Each row was made from one small tree. The marks that hang from a mark follow it in brackets, in alphabetical order. Every link used is in the known rows. Write each row's tree.
Known rows:
A{K M U}: [  7.3   7.2   4.6  38.0   2.3  -7.3  -5.7   0.5   5.9 -14.9   2.1 -16.6
   0.0  -5.4   4.2  -1.4 -11.1  19.0  -2.9 -10.4]
A{F{P} K{Q} M U}: [  7.0  24.3   9.9  52.9   7.8  -8.6  -2.4   1.1   4.3  -4.6  -6.7 -21.7
  -9.1   2.1  -0.1   7.3   2.0  14.8   0.4 -21.1]
E{U}: [ 3.1  0.4 -3.4 -1.0  0.6 -2.1 -3.5 -4.6  0.0 -9.6 18.7 -6.1 -3.7 -1.9
 -4.3 -5.0  0.2 -5.7  5.0 -4.5]
M{A Q}: [ -1.5   6.9  -4.2  25.4   2.4  -1.5 -10.9   8.0 -12.1  -4.5   3.5  -8.5
  -1.9  -0.3  -2.5   0.2  14.6 -10.0   2.6  -6.0]
F{A{M U} P}: [  6.4  11.3   0.6  15.2  11.7  -0.6  -3.4   4.7  -4.5  -3.0  -1.7 -12.9
 -14.4   2.3  10.6  17.4  -7.2   6.7   2.4  -4.6]
M{A{K U{E{F} P}} Q}: [  5.9  12.0   1.3  53.0  -7.6  -3.1 -11.3   6.3  -8.8  -8.8  -8.5  -9.8
   1.5   6.2  -4.6   2.0  15.2 -14.6   3.4 -14.4]
K{A{M{Q} U}}: [  4.7  17.9  -3.0  30.9   5.9  -5.5  -6.7   4.1  -6.1 -20.4   6.3 -19.3
   1.7  -6.7   0.4  -3.3  -1.7   5.1   3.7 -10.1]
F{P}: [ 0.0  4.2  3.5 -4.0  2.3  0.5 -0.8 -2.2  0.6  5.3 -1.0 -0.1 -5.8  7.0
  4.8  7.5  5.2 -4.2 -0.2 -4.5]
A{F K{Q} M U}: [  7.1  21.0   7.2  56.1   5.9  -9.0  -1.7   2.9   3.9  -8.9  -6.0 -21.5
  -4.7  -3.5  -4.0   1.2  -2.1  18.2   0.9 -17.6]
P{U{E{F{A{K{Q}}}}}}: [  7.7  12.8   6.6  14.7  -8.7  -0.2  -0.3  -3.1  -0.9  -5.2  -3.3 -11.5
  -7.1   1.0  -7.3  14.4   4.5  -7.5   3.9  -5.1]
U{E{F{A}} P}: [  3.6   6.6   2.1  14.5  -6.5   4.3   9.3   1.3  -0.2   5.7 -22.7   9.8
   1.1  13.0  -6.1   9.6   2.5 -21.5  -2.4  -2.3]
K{A{F{P}} Q}: [  2.5  30.4   2.7  17.0   7.9  -3.2  -1.1   2.0  -9.5  -2.9  -3.2 -12.3
  -3.6   3.9  -3.2   9.5  15.7  -5.1  10.5 -14.3]
P{U{E{F{A{K M{Q}}}}}}: [  5.3  10.2   6.1  26.8  -4.9  -1.1  -0.1  -2.4   2.2  -6.9   1.4 -15.4
  -6.3  -0.6  -7.3  12.0   0.5  -6.8  -2.8  -6.6]
U{E{F{A{K M}}} P}: [  4.5  10.2   5.2  29.3  -3.6   1.6   8.6   1.6   3.4   2.0 -21.3   4.2
   1.5  11.5  -5.2  10.0  -1.1 -15.2  -6.4  -7.1]
K{A Q}: [  4.4  25.3  -2.0   8.2   1.7  -3.2  -4.8   3.8 -12.6 -11.4  -0.7  -9.3
   0.1  -2.2  -2.7   1.0  10.7  -0.6  12.0  -8.4]
E{F{A} U{P}}: [  5.2  10.7  -1.3   6.4   1.3  -1.6   0.4  -3.0   0.4  -5.0  18.2  -9.4
 -11.9   5.9  -8.5   4.5   2.6 -22.5   3.5  -6.2]
E{F{A{K} P} U}: [  5.3  13.8   3.2   7.5   2.9  -3.0  -3.9  -6.6  -2.9  -1.5  32.3 -16.0
 -20.5   5.3  -4.2  11.7   6.0 -17.6   6.7 -14.4]
F{A}: [ 3.1  3.5 -2.9  0.3  6.9  2.8 -1.7  5.6 -9.2  3.6  1.9 -3.6 -8.7 -0.1
  4.1 13.4 -3.1  0.8  6.1  3.6]
A{F{P} K M{Q} U{E}}: [  5.0  14.7   8.8  65.0   3.0  -4.7   0.1   1.2   2.3  -0.1 -11.6 -14.8
  -5.0   5.0  -2.4   6.8   2.0   5.5  -3.0 -21.5]
P{U{E{F{A{K{Q} M}}}}}: [  7.1  15.0   6.8  22.5  -5.4  -1.5   1.4  -2.8   2.2  -8.9  -4.1 -14.1
  -6.5  -0.5  -7.3  13.1   0.7  -4.1  -0.7  -7.1]
F{A{K{Q} M U{E}} P}: [ 11.1  20.6   3.5  34.2   4.7  -1.4  -4.3   6.1  -9.8  -2.2 -13.2 -11.3
 -14.5   4.8   7.6  19.1  -1.0   9.1   7.0 -12.8]

Which tree is each row?
[  7.2  33.0   1.6  42.2   8.5  -7.1  -0.8   5.7  -2.6 -17.5 -14.2 -18.6
   3.3   0.3  -3.9   1.8   3.7   3.9   5.2 -14.3] => K{A{F M U{P}} Q}
[  7.2  14.4   0.0  15.2   3.9  -0.6  -6.5   7.3 -12.7   3.5   1.6  -8.8
 -12.2  -0.4   3.2  14.2   2.7   7.1  10.8  -3.6] => F{A{K{Q}}}
[  4.4   5.1   3.7  27.6   2.5  -1.9   1.7   1.2   6.3  -0.6 -14.7  -6.2
   2.7   6.0  -0.9   3.8  -0.9  -1.2   0.3  -3.7] => A{F U{P}}
[  5.3  13.2   2.7  19.7   6.7   1.8  -2.2   3.5  -4.2  -0.5  -5.5 -13.7
 -14.1   4.2   4.1  22.3   0.2  -3.4  -0.8  -4.2] => F{A{M{Q}} P{U{E}}}
[  1.8  16.3  12.1  53.3   6.6  -4.9   0.1  -1.5   8.1   1.2  -2.8 -19.6
  -6.1   4.6  -3.6  12.9   4.5   0.9  -7.9 -17.8] => A{F{P{U{E}}} K M{Q}}
[  4.8  11.8   2.4  62.9  -0.5  -2.8  -9.6   8.0  -8.0  -4.2 -14.8 -10.6
   3.7   7.0  -3.6   7.0  14.5 -10.3   4.0 -14.5] => M{A{F K U{E P}} Q}
[  1.9   6.8   3.0  31.4   4.6   0.5  -2.5   1.7  -5.1  -4.6 -14.3  -5.2
   2.2   6.7   0.6  13.6   8.1 -10.3   2.7 -11.2] => M{A{F{P} U{E}}}
[  6.7  15.3   2.1  25.2   4.6  -5.0  -0.7  -2.8   4.9  -9.8  19.9 -16.0
 -11.0   4.1  -7.2   5.1  -2.4 -14.6  -1.4 -12.0] => E{F{A{K M}} U{P}}
[  5.4   9.4  10.1  34.0   3.6  -4.4  -4.3  -2.7   3.3   2.9   1.4 -14.9
  -6.1   5.2   4.1  12.1   2.7   6.2   4.1 -14.3] => A{F{P} K U}
[  3.0  14.8   0.7   7.9   7.6  -3.1   1.2  -5.3   0.7  -6.1  27.5 -16.1
 -19.7   3.3  -6.3   8.1   0.6 -16.8   0.6 -13.2] => E{F{A{M} P} U}
[  1.1   9.1   2.7  -1.9  -2.0  -3.2   0.5 -10.8   4.1  -4.4  27.1  -9.8
 -13.3   5.2  -9.5  -1.0   8.3 -21.9   1.2 -13.8] => E{F{P} U}
[  6.4   7.3   3.6  -1.1   3.0   4.6  -2.0  -0.4  -5.1   2.8  -6.0  -6.5
 -11.7   6.9   7.0  27.7   0.9  -6.9   4.7   0.3] => F{A P{U{E}}}
[ 11.9  13.1  -0.8  26.2  -2.7   0.4  -6.1   7.2 -15.4  -1.9 -10.3  -6.9
  -9.4   0.1   2.8  13.5   0.2   8.2  14.5  -5.6] => F{A{K{Q} U{E}}}
[  6.1  20.9   8.8  10.1  -0.6  -2.5  -3.8  -3.1  -2.2   2.3  12.8 -18.8
 -19.9   5.1  -2.5  20.3   9.5 -10.2   4.7 -10.1] => E{F{A{K{Q}} P{U}}}
[ -3.8  13.7   4.9  36.8  12.2  -3.2   4.3   2.2   4.7   6.4  -2.1 -11.9
  -8.2   4.6  -4.5   4.2   4.9  -2.0  -8.5 -13.2] => A{F{P} M{Q}}
[  7.5   5.7   2.5  38.0  -3.0  -2.0  -9.2   4.3  -4.0 -12.8 -16.9  -4.0
   9.5   5.8   4.4   8.1   4.2  -4.8   2.6  -8.6] => M{A{K U{E P}}}
[ 11.3   6.0   1.1  26.8  -1.1   1.5  -4.6   6.1  -7.6  -1.1 -14.6  -3.2
  -3.0   5.5   7.0  16.2  -4.7   2.6   8.2  -2.0] => F{A{K U{E P}}}
[  5.6   6.0   7.4  37.1   2.0  -4.7  -3.7  -1.1   3.1  -1.5   2.2 -14.6
  -1.8  -0.5   0.2   6.3  -1.7   9.3   4.4 -10.8] => A{F K U}
[ -3.7  10.4   2.2  40.0  10.5  -3.5   4.9   3.9   4.5   2.1  -1.7 -11.9
  -3.5  -1.2  -8.5  -1.9   1.0   1.5  -7.9  -9.6] => A{F M{Q}}
[  5.2   2.4   0.0  28.4  -1.8  -1.7   3.9   0.8   3.3 -13.5 -16.8  -2.9
   4.3  -2.3  -0.7  -3.4 -11.1   8.1  -4.0  -6.3] => A{M U{E}}
[  3.0   8.8   2.8  22.0  -3.0   2.9  11.1   1.9   3.1   1.8 -23.9   6.8
   1.7  11.7  -6.3   8.3  -1.4 -17.9  -6.8  -4.1] => U{E{F{A{M}}} P}
[  7.2  26.2  -0.3  30.5  -0.2  -2.4  -0.1   3.2 -12.7 -11.2 -14.2 -10.1
   2.6   0.0  -6.8   4.3   9.4  -1.3  14.3 -13.7] => K{A{F U{E}} Q}
[  0.4   9.4   8.6  -2.1  -3.8  -2.1   1.5  -8.9   8.1  -0.3  11.4 -11.7
 -10.3   5.4  -5.2   8.9   7.4 -15.8  -4.2  -7.5] => E{F{P{U}}}
